What can hang from each mark:
somate: fatolob
dumi: fabob fatolob
toles: gose
fabob: dumi gose
livu: gose
kopupu: gose nife somate
gose: kopupu livu rufe toles

In the rows, zero is written as 128.
Known rows, with every way that one mark hangs from another:
kopupu[gose[livu rufe] nife somate]: [136  84 114 133 145 158 113 167 144 104  85 182 145 147 170  54 105 106
 198 104 131 139]
gose[kopupu livu rufe]: [142  79 121 145  97 129 156 171 128 119 125 141 123 166 161  61 118  92
 189 122 150 137]
livu[gose[kopupu rufe]]: [123 106 102 134  97 120 155 118 134 109 118 127 137 147 170  45  98  96
 176 144 138 152]
gose[rufe]: [114 111 128 143 121 126 125 118 132 119 124 154 133 143 139  85 116 118
 145 129 118 130]
dumi[fabob[gose[livu toles]] fatolob]: [190 132 128  70 135 126 133 183 129 135  77 123 116 171 137 146 151 109
 187 106  82 140]
livu[gose[kopupu[somate]]]: [131 117  76 102 107 134 156 107 117 108 120 102 129 124 179  75  81 101
 171 173 135 149]
gose[kopupu[somate] livu rufe]: [135  74  95 127  98 139 150 154 112 108 120 143 119 162 182  47  87  85
 201 150 141 137]
toles[gose[livu rufe]]: [140  61 126 150 110 138 145 181 140 101 132 160 153 160 164  95 154  86
 159  87 129 138]
kopupu[gose[toles]]: [141 112 129  97 125 111 118 134 114 115 100 142 142 152 123 106 116 143
 145 127 139 146]
gose[kopupu livu rufe toles]: [140  89 122 129  82 124 162 182 114 124 115 145 126 188 156  54  90 105
 189 128 134 148]
fabob[dumi gose[kopupu livu rufe]]: [165 114  97 139  94  85 150 155 150  94 137  99 106 188 185  38 120 118
 213 107 117 169]
gose[kopupu[somate[fatolob]] rufe toles]: [112 104 120  85  78 108 167 107  93  76  99 135 134 178 152  26  49 110
 175 193 123 176]
livu[gose[kopupu]]: [137 122 102 118 107 124 158 127 129 116 124 100 132 132 157  88 109 108
 158 144 146 150]
livu[gose[kopupu[somate] rufe toles]]: [118 111  76  98  82 126 157 111 103 105 103 131 138 164 185  26  41 103
 190 176 113 165]
kopupu[gose nife]: [128 122 140 128 153 135 109 152 149 120  89 158 144 114 112  98 130 137
 147  97 147 137]
kopupu[nife somate]: [108 143 112 126 140 158 120 136 133 129 103 148 132 105 135  99  86 127
 145 131 112 131]
toles[gose[rufe]]: [114  78 126 143 111 121 136 137 136  97 125 160 152 136 138  82 138  99
 138 108 130 141]
dumi[fabob[gose[rufe]]]: [135 128 118  94 141 108 136 114 155 116  96 152 142 148 155  98 128 119
 168 115  99 139]
fabob[dumi[fatolob]]: [146 134 122 148 113  94 101 128 124 124 124 101 101 140 119 114 149 121
 151 115 102 153]
kopupu[gose nife somate]: [122 117 113 110 154 145 106 134 136 111  84 159 142 109 134  84 102 129
 159 126 137 137]
somate[fatolob]: [135 131 152 109 122 118 148 114 127  94 123 117 138 146 129 125 132 130
 122 144 129 151]
kopupu[somate]: [122 122 101 112 128 137 125 111 115 118 122 129 125 123 149 114  98 121
 142 157 119 127]

Rows:
[192 121 128  87 151 130 129 173 144 130  86 120 112 150 142 152 178  96
 183 101  97 129]
dumi[fabob[gose[livu]] fatolob]
[123 133 108 120 103 130 140 118 127 120 112 143 152 169 167  76  84 123
 157 134  91 156]
livu[gose[rufe toles]]
[117 146  86  98 104 148 155 146 121 127  89 123 139 130 159  55  41 119
 176 151 115 163]
livu[gose[kopupu[nife somate] toles]]
[179 156 105 111 109  96 138 164 140 112 136  89 116 193 172 114 118 155
 174  97  82 170]
fabob[dumi gose[livu toles]]
[163 114 110 106  92 117 165 172 124 107 112 124 113 190 161  47  93 115
 205 131 116 154]
fabob[gose[kopupu livu rufe toles]]
[154 126 105 135  96  72 121 117 133  92 112  94  81 158 132  26 124 107
 205 133 102 172]
fabob[dumi[fatolob] gose[kopupu rufe]]
[141  44 119 145  89 124 165 189 133  98 128 148 144 160 159  59 141  73
 178 102 161 147]
toles[gose[kopupu livu rufe]]
[141 100 138 131 129 145 121 195 143 122  80 186 154 174 144  61 106 126
 186  82 123 150]
kopupu[gose[livu rufe toles] nife]
[148 100  96  95  92 138 160 173  94 123 117 119 118 166 165  84  73 110
 186 155 134 146]
gose[kopupu[somate] livu toles]
[133 106 105  80 127 121 115 118 101 102  94 142 139 146 144  91  86 139
 160 156 129 147]
kopupu[gose[toles] somate]
[164 139 127  82 151 113 120 129 139 126  81 120 111 126 117 139 161 107
 162 122  95 133]
dumi[fabob[gose] fatolob]
[136  39  93 129  89 134 162 173 119  87 126 149 139 153 182  47 111  67
 194 130 151 146]
toles[gose[kopupu[somate] livu rufe]]
[156  70 130 136 133 131 122 158 140 102 110 164 142 169 163  81 148 108
 182 103 146 135]
kopupu[gose[livu rufe]]
[148  76 106 101 119 134 122 151 110  98  95 168 143 184 181  62  90 116
 197 136 120 147]
kopupu[gose[livu rufe toles] somate]
[128  75 119  89  93 110 176 123 110  55 117 113 145 133 146  73 113  90
 148 169 159 172]
toles[gose[kopupu[somate[fatolob]]]]
[114 129 130 102 115 134 161 132 125  92  94 124 131 125 130  62  75 115
 160 162 142 164]
gose[kopupu[nife somate[fatolob]]]
[140 124 131 125 104 148 159 217 128 147 101 136 128 155 128  83  88 121
 176 100 137 149]
gose[kopupu[nife] livu toles]
[122 139 120 131 122 124 144 144 155 110  94 138 115 131 125  27  89 118
 186 121 123 149]
fabob[gose[kopupu[nife] rufe]]
[122  94 105 143 111 159 147 181 133 120 101 160 126 145 167  33  75  89
 204 125 134 140]
gose[kopupu[nife somate] livu rufe]
[114  60 118 139  90 107 157 146 128  94 123 148 143 136 135  47 123  86
 161 122 159 151]
toles[gose[kopupu rufe]]
[138 156 104 120 100  77 125 113 137 101 125 114 119 186 158  56  90 156
 173 118  70 177]
fabob[dumi gose[rufe toles]]
[108 126 106 119 120 144 140 146 126 126 100 133 120 104 130  65  71 113
 168 144 141 140]
gose[kopupu[nife somate]]
[128  64 130 158 102 144 162 214 153 109 109 167 149 142 144  44 127  77
 183  76 153 149]
toles[gose[kopupu[nife] livu rufe]]
[167 158 113 125 124  86 102 119 139 105 119  80  87 144 125 106 151 131
 166 118  82 159]
fabob[dumi[fatolob] gose]
